Each row was made from one walk, in order. Every step used is in the known rows, and no mark comes twice. Write each row's walk.
In the rows, 100 means zero.
Known rows
fedip, vorovi, nuno, begef, zezibed: 98 64 104 125 129 64 88 104 49 80 132 104 118 124 103 101 60 92 109 102 110 89 61 70 93 60 108 139 153 132 137
nuko, muko, vorovi, nuno, begef, bedazam: 107 80 84 84 99 133 126 95 92 82 94 105 106 147 128 104 53 75 111 109 121 101 100 74 110 50 128 123 103 117 108
bedazam, vorovi, muko: 80 102 88 121 73 75 117 120 110 114 114 112 106 104 141 108 141 110 99 99 84 82 99 90 107 99 88 67 99 97 92
begef, fedip, vorovi, muko, gibir: 74 125 120 137 96 71 112 98 115 103 103 88 112 107 121 97 90 134 88 93 136 123 101 102 104 95 85 89 114 103 121
gibir, vatud, vorovi, nuno: 124 83 53 113 130 118 72 119 79 90 105 88 128 99 66 107 98 109 77 109 85 124 120 75 112 111 106 106 99 131 112
nuno, begef, bedazam: 128 76 108 108 96 77 112 106 60 66 119 112 80 90 87 112 85 106 107 108 78 95 89 92 92 45 127 142 130 93 96
vorovi, muko, gibir, vatud: 126 126 85 111 97 114 109 96 120 107 71 80 105 83 143 100 94 127 76 91 114 116 125 90 122 110 96 71 64 97 100
muko, vorovi, vatud: 130 94 54 85 95 104 81 102 124 125 108 91 104 104 97 101 102 92 100 103 83 86 103 97 110 102 94 96 77 115 97
fedip, begef, bedazam, vorovi: 74 57 136 115 80 71 111 91 63 103 146 123 87 89 71 94 111 92 96 108 71 82 81 87 85 61 110 117 109 84 87
nuko, muko, gibir, vatud: 92 106 108 89 126 155 144 75 137 99 73 89 112 117 146 96 80 116 81 100 143 137 136 78 119 93 100 102 43 113 114
gibir, vatud, vorovi, muko: 136 107 60 114 107 108 74 121 95 96 94 80 117 76 81 114 111 121 73 104 81 121 130 88 123 130 91 82 77 116 109
fedip, begef: 93 81 133 103 97 101 87 86 72 110 120 101 92 96 83 90 94 93 100 101 99 80 79 93 96 94 103 120 99 107 102
sevino, zogifen, vorovi: 104 93 102 109 122 72 90 71 112 106 135 43 110 69 45 95 57 108 70 110 134 104 97 96 109 111 87 86 116 115 105
nuno, begef, bedazam, vorovi, muko: 115 77 101 121 79 61 123 119 68 75 129 119 84 92 113 117 111 113 105 107 68 83 88 85 97 44 119 120 129 92 91
bedazam, vorovi: 66 82 94 115 93 81 122 112 112 115 127 119 106 109 111 107 142 107 101 107 84 91 99 87 97 89 92 93 100 102 93
muko, gibir, vatud, vorovi, bedazam: 123 92 73 120 139 121 92 100 105 98 91 80 120 89 83 105 80 130 69 105 116 127 137 79 121 103 107 98 54 108 116
sevino, fedip, begef, nuno: 74 66 141 112 109 97 77 77 78 112 123 80 80 87 75 90 90 93 76 116 127 73 67 89 83 77 101 120 140 92 94
muko, gibir, vatud, vorovi, nuno, begef: 131 84 64 112 143 133 100 109 93 90 95 82 122 103 99 109 82 126 75 106 118 131 124 69 114 86 114 127 78 131 119
zogifen, vorovi: 101 102 93 105 112 71 89 93 91 105 122 75 117 93 69 101 71 86 90 99 121 110 98 98 104 110 86 96 95 124 111
zogifen, sevino: 117 89 112 90 111 110 86 78 106 98 110 68 101 75 66 97 87 121 82 112 105 91 94 97 106 105 91 88 119 102 96
gibir, vatud, vorovi, nuno, begef: 136 76 54 116 135 115 73 122 67 81 110 89 122 101 69 113 96 115 83 112 83 118 113 70 112 96 113 127 110 140 116
zezibed, begef, bedazam: 98 67 119 80 83 94 130 93 89 101 94 104 84 66 94 114 116 84 95 97 70 129 92 116 78 63 107 114 111 64 120
begef, fedip: 72 112 118 119 97 98 106 99 114 98 97 104 96 103 100 95 106 130 104 105 120 118 104 118 93 93 100 112 132 97 110
gibir, vatud, vorovi: 124 91 64 110 123 113 78 115 96 97 104 85 117 81 57 113 111 118 75 110 81 128 131 87 115 122 94 103 78 120 109
zogifen, sevino, fedip, begef, zezibed: 104 54 151 97 124 119 64 48 84 109 131 54 82 57 41 82 57 122 77 130 134 71 73 106 91 93 92 116 146 85 102
nuko, muko, gibir, vatud, vorovi, bedazam: 104 98 94 104 136 147 121 89 116 87 77 85 124 118 125 102 64 117 78 104 141 130 140 73 126 97 107 95 41 114 127
nuko, muko, gibir, vatud, vorovi: 100 103 93 90 130 159 134 91 129 94 76 84 123 117 130 104 80 115 76 102 143 145 143 77 122 103 98 100 36 121 123
nuno, begef, fedip, vorovi, muko, gibir, vatud: 108 106 111 140 115 79 111 103 94 88 112 87 99 99 115 108 93 150 91 103 119 117 100 85 110 68 101 135 122 123 122
zezibed, begef, bedazam, vorovi: 77 55 115 90 79 82 144 102 96 111 112 115 88 72 101 119 143 89 96 101 61 123 91 107 76 56 102 110 111 65 114
bedazam, vorovi, vatud, gibir: 95 79 77 124 101 71 108 111 112 114 133 119 111 83 122 105 167 117 91 110 52 94 105 68 101 99 78 86 88 122 81
vorovi, vatud: 125 97 84 94 107 91 86 103 103 103 111 99 108 92 116 94 115 107 95 96 77 92 96 96 97 109 89 93 91 114 102

Write each row's walk
117 68 114 105 118 98 99 101 71 78 104 111 79 87 115 110 77 115 124 111 108 86 84 106 94 60 115 157 141 107 134
nuno, begef, zezibed
122 85 72 123 117 89 59 125 65 80 107 92 122 102 60 114 74 102 93 107 96 91 108 92 113 111 110 88 96 105 122
vatud, vorovi, bedazam
73 87 127 93 93 110 125 95 115 116 83 97 89 80 111 112 131 114 104 98 104 135 94 128 81 82 95 123 127 86 137
zezibed, begef, fedip
84 83 118 121 119 75 85 77 90 112 140 68 104 100 61 92 74 99 76 114 128 94 81 90 92 97 85 102 119 94 93
sevino, fedip, vorovi
76 48 106 93 84 86 139 104 83 105 112 118 97 87 108 114 132 81 98 101 63 120 83 98 73 47 111 113 129 74 116
zezibed, begef, bedazam, vorovi, nuno
133 77 68 114 136 122 106 107 83 79 100 88 116 95 87 109 76 123 72 107 106 136 126 70 108 69 123 128 84 116 112
muko, gibir, vatud, vorovi, nuno, begef, bedazam
131 116 66 105 99 114 87 129 99 93 82 77 124 96 113 117 88 109 80 94 118 117 123 98 120 126 94 69 67 109 119
vatud, vorovi, muko, gibir
119 97 72 106 134 132 104 102 119 105 89 79 119 87 88 108 96 127 67 103 117 141 140 84 116 109 98 103 50 114 113
muko, gibir, vatud, vorovi
88 73 137 108 109 109 76 67 76 117 131 75 84 88 61 83 77 98 84 118 127 76 77 99 87 94 101 120 118 88 86
sevino, fedip, begef
122 68 90 111 108 90 100 110 42 62 115 114 102 120 105 100 66 90 108 106 89 90 74 75 88 40 139 138 158 111 102
vorovi, nuno, begef, bedazam
139 69 58 117 127 104 79 121 57 71 116 95 117 93 57 113 89 111 80 114 71 122 114 71 106 80 121 128 116 124 110
gibir, vatud, vorovi, nuno, begef, bedazam
118 63 96 115 95 60 119 116 70 77 143 123 87 93 103 113 120 114 105 110 56 84 86 82 88 42 116 134 125 102 93
nuno, begef, bedazam, vorovi, vatud
74 51 127 117 86 75 106 94 51 97 146 125 96 104 80 89 100 85 98 107 74 79 72 77 82 54 119 120 126 92 89
fedip, begef, bedazam, vorovi, nuno
98 95 91 95 102 127 109 87 115 100 85 97 107 137 120 101 55 85 108 107 130 88 112 84 124 84 113 93 70 105 112
nuko, muko, vorovi, bedazam
81 64 81 123 107 84 115 122 75 95 134 124 112 134 127 107 122 103 111 110 86 78 77 66 93 57 115 123 140 127 101
bedazam, vorovi, nuno, begef
117 82 68 118 121 109 75 137 57 69 110 96 124 125 84 115 81 110 103 110 111 109 93 87 99 85 119 132 145 138 131
vatud, vorovi, nuno, begef, fedip
104 68 100 126 116 51 97 107 43 73 143 104 118 126 86 102 65 86 98 100 90 95 65 62 92 50 115 129 146 123 113
fedip, vorovi, nuno, begef, bedazam
75 72 137 106 96 86 88 100 74 104 109 108 88 93 99 98 112 87 91 98 99 77 68 81 91 73 103 119 126 113 112
fedip, begef, nuno
111 60 147 99 110 106 73 51 77 101 141 54 82 58 24 82 62 116 66 129 115 76 76 97 90 83 99 105 139 76 78
zogifen, sevino, fedip, begef, bedazam
102 106 117 135 99 63 102 112 79 82 119 96 95 107 112 110 93 134 107 102 112 98 81 94 103 70 101 131 145 121 122
nuno, begef, fedip, vorovi, muko
101 85 96 122 116 103 96 111 63 73 107 109 105 132 119 98 78 115 115 107 115 95 76 85 90 55 129 145 170 129 117
vorovi, nuno, begef, fedip
106 64 104 118 92 65 126 114 68 76 137 123 83 96 94 116 112 110 107 113 68 89 89 84 90 38 121 137 130 95 91
nuno, begef, bedazam, vorovi
